What can hang from each mark
Y: Q
V: A Y Z
Q: F Y
F: Q U W
Z: M V
M: F Z
A: U V
U: A F

Each row was made from one small tree. The marks that hang from a mark follow it in brackets, in alphabetical order. Every link used is in the known rows. Write each row's tree.
In the rows, 128 means zero.
Known rows
M[F[Q]]: [118 119 132 129 124 145 130  75 111 123 101 122 124 142 140 141 110 103
 179 125 117 117 135 132]
M[Z]: [151 116 112 124 144 148 125 114 126 126 134 123 121 138 132 120 105 120
 139 126 138 120 129 110]
Q[F]: [161 107 125 130 115 140 118 119 112 110 139 108 158 135 131 134 113 142
 150 114 127 111 131 104]
F[Q]: [145 119 130 132 122 153 116  85 125 119 111 129 139 133 124 137 107 123
 167 125 109 114 137 119]
Q[F[U] Y]: [174 116 123 130 115 126 128  78 117  92 141 113 154 128 128 160 129 165
 153 121 119 106 149 112]
V[A Y[Q] Z]: [151 124 168 128 140 175 136 163 110 129 153 108 149 120  88 139  92 130
 155 108 141 156 107 105]
Y[Q[F[W]]]: [159  61 124 112 110 152  95 105 118  99 125  84 166 132 138 143 124 147
 148 122 132 103 131 121]
M[F Z]: [121 119 112 117 148 140 137 101 112 128 123 112 107 146 149 122 107  99
 150 129 144 119 127 122]
Y[Q]: [133  82 132 133 115 146 115 135 109 114 142 115 143 134 154 127 124 126
 135 116 126 116 126 124]
V[Z[M[F[Q U W]]]]: [141 155 147  71 141 156 127  31 116 108  84 101 123 121 111 177 121  96
 208 162 131 127 139 124]
V[A Z]: [166 151 156 139 132 168 129 132 111 128 126 128 156 124  91 138  93 130
 168 108 138 151 114 115]
Z[M[F]]: [107 123 137 114 140 130 139 109 110 125 121 106 118 138 150 148 122 112
 157 128 140 119 128 114]
U[A F[Q]]: [165 113 124 130 113 148 120  79 153 143  78 130 124 149 104 133 141 122
 183 112 122 108 152 107]
F[Q U[A[V]] W]: [173 125 135  77  84 161 114  57 171 104  79 135 121 147 118 142 133 122
 208 142 119 141 154 132]
A[U[F[Q[Y]]]]: [161 102 111 167 145 137 124  44 136 137  89 139 120 147  97 176 117 144
 170 103 106  93 139 109]
V[Y[Q] Z[M]]: [134 114 166  99 153 170 141 155 115 127 162  92 131 116 110 148 115 136
 142 126 139 133 111  91]
F[Q[Y] U[A] W]: [172 119 134  99 110 141 112  29 163 104  74 128 124 143 116 166 154 152
 185 124 108 100 170 138]
U[A[V[Z[M]]] F[Q]]: [165 139 150 102 129 171 146  90 162 151  91 122 112 128  77 145 125 130
 214 140 130 143 129  88]
A[U V[Y Z[M]]]: [152 144 162  93 156 171 152 139 142 141 152 121 107 141  89 160  84 136
 172 120 142 158  91  79]
V[A]: [158 130 138 150 120 147 122 129 117 122 124 129 150 134 115 134  98 126
 157 106 132 144 124 117]
Z[V[A Y]]: [156 149 164 132 140 152 119 145 122 129 141 134 148 129  85 125  80 125
 148 109 152 175 142 116]
F[Q[Y] U[A[V]] W]: [165 118 139  92  99 152 123  30 182  98  79 137 118 141 110 156 137 157
 206 130 111 125 161 137]
Q[F[U[A[V]] W] Y]: [188 104 134  88  92 140 124  64 172  93 108 115 138 146 117 154 140 177
 187 124 128 124 153 123]
A[V[Y Z[M]]]: [136 149 172  87 152 170 157 142 147 125 156 115 126 122  87 144  93 138
 175 136 146 161 108  82]
U[A F[W]]: [165 100 128 109 120 134 110  77 171 125  72 118 139 153 104 138 152 128
 165 108 154 106 152 115]
Z[M]: [135 121 137 119 137 141 128 120 121 121 134 112 133 132 137 148 123 133
 146 127 133 121 130 102]
V[A Z[M[F]]]: [132 159 158 123 147 154 147 121  95 137 115 105 130 125 110 155  97 113
 180 121 146 151 109 113]
U[A[V] F]: [157 109 131 120 107 143 135 115 171 134 102 137 121 151 107 119 135 127
 178 114 147 137 134 106]

Which tree is each row?
[175 153 159 132 149 169 139 141 117 145 136 127 128 146  73 157  74 126
 161  93 140 154  97  95]  V[A[U] Y Z]
[126 142 155 148 150 142 131  69 103 138 101 125 119 116 103 162  94 139
 182 132 119 149 150 139]  Z[M[F[Q[Y]]] V[A]]
[163  92 115 142 141 148 120  17 172 120  69 138 125 145  78 177 108 149
 199 121 117 111 130 115]  A[U[F[Q[Y] W]] V]
[163  97 127 130 130 136 116  23 176 125  53 123 132 142  86 160 153 159
 185 108 122  86 164 122]  U[A F[Q[Y] W]]
[134 140 136  82 112 125 142 104 124 127 109 114  93 155 157 149 152 103
 167 129 139 125 151 121]  Z[M[F[U[A]]]]
[149 140 165  87 121 168 147 138 154 141 127 123 112 137 111 128 121 144
 182 124 137 151 119  97]  U[A[V[Z[M]]]]
[171 124 150  92 115 162 127  85 183 126  79 124 140 141  77 128 131 132
 198 121 159 140 130 106]  U[A[V[Z]] F[W]]
[100 106 161  98 149 139 126 141 104 131 150  97 114 126 138 131 115 110
 135 135 152 148 139 121]  Z[M[F] V[Y[Q]]]
[160  96 157 108 132 170 131 152 106 117 167  83 156 123 105 138 106 147
 148 118 136 126 113  92]  V[Y[Q[F]] Z]
[164  64 149  74  97 163 119 137 164 113 131  82 136 147 116 130 123 157
 168 116 142 134 129 107]  U[A[V[Y[Q[F[W]]]]]]
[136 156 173  92 162 158 146 106 124 126 106  89 133 127  76 174  93 116
 184 128 164 150 115 104]  V[A Y Z[M[F[W]]]]
[169 132 142 142 139 152 127 143 122 141 131 128 122 159  97 158  82 121
 148  87 135 150 111 102]  V[A[U] Y]
[145 103 131 132 138 147 108  34 147 105  84 123 146 127 110 167 120 159
 173 122 110  95 150 132]  F[Q[Y] W]
[141 129 124  90 114 140 114  26 123  93  76 118 128 140 131 158 125  91
 192 151 127 116 152 141]  M[F[Q U W]]
[149 157 150  93 133 133 110  73 110 107  93 114 130 123 115 159 112  94
 179 149 160 169 156 146]  Z[M[F[U W]] V[A]]
[134 160 156 125 142 168 142  92  96 143  98 106 125 119  95 164  88 111
 207 133 124 147 115 117]  V[A Z[M[F[Q]]]]
[138 153 150  69 140 141 132  62 118 102 101 101 131 127 123 166 129 100
 184 154 154 129 132 121]  V[Z[M[F[U W]]]]
[155 130 128 133 125 139 127  48 127  99 112 136 135 126 123 165 128 143
 171 131  99 110 158 128]  F[Q[Y] U]
[112 124 133 116 136 143 137  80 109 129 102 108 109 136 137 158 113 106
 180 140 116 112 133 117]  Z[M[F[Q]]]
[170 107 131 129 159 168 110 156 109 152 152 125 104 139 102 128  68 114
 128 113 145 173 120 121]  M[Z[V[A[U] Y[Q]]]]
[184  76 127  81  82 147  96 101 133 101 110  91 141 146 144 146 155 137
 158 125 133 108 153 129]  Y[Q[F[U[A] W]]]
[174  78 121  95  99 147  94  88 112  83 126  89 162 130 144 153 137 132
 153 140 130 114 141 124]  Y[Q[F[U W]]]
[169  92 111 148 150 138 110  11 154 122  62 129 130 145  86 185 121 146
 178 108 115  87 139 117]  A[U[F[Q[Y] W]]]
[134 111 111 103 148 152 115  40 128 121  78 107 111 140 126 142 105  98
 180 145 134 108 140 137]  M[F[Q W] Z]
[142 102 149 139 130 158 128 163 115 123 151 109 142 130 111 141 100 126
 145 106 137 148 115 110]  V[A Y[Q]]
[158  96 149  61  95 156 123 119 173  99 121 111 118 149 127 134 138 127
 171 131 145 150 142 119]  F[U[A[V[Y[Q]]]] W]
[133 124 128 111 130 131 122   4 131  91  78 121 129 135 128 178 132 124
 190 138 117 103 159 149]  M[F[Q[Y] U W]]
